Known rows, with every step that occurs
B/P/K:   3   0  16 -23 -11  -8  42   0 -31   2   4   8   9 -38  17  12   7   9 -24 -15
B/P:   2   2   6 -16  -8  -7  28  -4 -12   4   5  -2  -1 -16  12   3   8   3 -15  -7
W/T/P/Q:   3  -2   6  14  18  14  28  -4  16 -13  13 -30 -11  20  28  -5 -13  22 -35  -5
P/T/K/F:   6   2   1  -7  39 -23  48  -9   7 -17  13  18  26 -12   6  28   9  14 -23  -8
K/F:   3   4   5  -3  29  -9  10   7  -8 -14   2   7   1  -3  -2  16  -6  11  -4  -1
K/T/W/P:  10  -4   8 -10  14   2  17 -18   0 -18  -2  16  11  -8  -4   5 -12  18  13   2
W/T/K/F:  12  -3   3  12  51 -18  56  -7   1 -31  16 -20 -23 -10  13   7 -18  26 -14  -7
W/P:   8  -3   1   0  10   9 -12 -20   4  -8  16   6  -5  15   4  -9 -12   6  -2  -4
W/T:   1  -5   0   7  13   2   9   0   2 -13   1 -21 -12   2   9  -3  -4  14  -2   3
P/Q:  -1   5   9   4   4   8   9   6  14  -1  13   1  22  13   2  12   6   5 -11  -1
K/F/P/Q: -12   9  13 -12  45 -12  50  17  -7 -22  15   8  10  16  -7  32  12  12 -34  -5
P/B:   5   1  18  -3   0   8  21  -4  -6   0   2   8  12  -6   0  12  -9  -2 -10 -18
W/T/K:   9  -8  -2  16  23  -9  44 -12   7 -16  14 -28 -23  -8  15  -9 -13  16  -9  -4
T/P/Q:   2   2   7   6   7  11  20  -6  14   0  14  -9   2  17  19   0  -8   9 -33  -7
T/W: -14  -1   6   1  -4 -10  14  -2   5  -4  -7 -11  -2 -25  -5  -3   0   3  17  -5
P/K/F:   3   1  15 -14  28 -12  25  11 -27 -15   2  16  13 -26   2  25  -8  17 -13 -10
P/K:   1  -2  10  -9  -3  -2  15   3 -18  -1   0   8  11 -23   5   7  -1   8  -8  -8
K/F/P: -11   4   2 -15  41 -20  39  10 -23 -19   3   7 -10   4  -8  20   5   8 -25  -5
B/P/T/K/F:   8   4   5 -22  31 -30  76 -13  -6 -14  17  16  25 -27  18  30  18  17 -38 -14
K/T:  15  -1   1 -10   8   2  16   3  -8  -7 -11  20  19   1  -6  18   1   8  -2  12

Rows
  5 -10   9   1  13   7  34  -7 -17 -10   4 -23 -21 -17  31  -8 -19  25 -34 -10 => W/T/P/K
 12  -4  -3  -3  21  -2  24 -35  18 -11  28  17  19   7  14   3   4  11 -21  -8 => W/P/T/K
 -9   1  15 -15  12  -2  52   0 -20  -5   4   8   2   2  -4  15   4  -6 -29 -21 => F/P/B
 14  -4  26 -14  14  11  38 -24  -6 -18   1  25  23 -11  -5  16 -22  15   4 -18 => K/T/W/P/B
-10  -1  -6 -13  22 -23  68 -12   0 -10  14   8  13  -3   3  16  28   0 -37  -6 => F/P/T/K
 25  -5  12 -20  16  11  18 -13 -24 -15   6  35  24  -7   5  17 -13  21 -13   0 => W/P/K/T
-16   2   9 -25 -12 -16  46  -8   1   1  -5   6  33 -39   9  15  31   7  -9 -10 => B/P/T/W
  3  -2  -1 -11  10  11 -11 -22  12  -6  13  24  31  16   6   8  13   9 -13  -1 => W/P/T
  7  -6  13  -3  42  -4  44  -2 -24 -25   3 -14 -20 -20  29   9 -24  37 -39 -13 => W/T/P/K/F
  8   0  17  -6  18  10  26 -11  15 -20  11  18  32   5  -4  18  -8  23   3   1 => K/T/W/P/Q
-11  -4  16 -29  14 -18  76  10 -36 -17 -15  17  14 -41 -10  27  10  14 -11  -4 => F/P/K/T/W
 13   0   1  -8  50 -11  35 -30  11 -25  29  25  22   3  10  19  -2  23 -26 -11 => W/P/T/K/F
 -6  -5   7   0   8   1   1 -21   8 -10   9  -3  -6 -10   0 -13 -13   9  13 -10 => T/W/P
-16   5   0 -25  42 -19  45   7 -12 -18   0  24  26   4  -7  37  33  10 -36  -1 => K/F/P/T
  2  -2   8  -9   4  -7  27   1  -4 -10 -18   8  16 -24 -11  14  -1  11  17   5 => K/T/W
  7   1   1 -19   1 -19  64 -18   1  -1  16   9  24 -23  20  15  23   6 -32 -12 => B/P/T/K
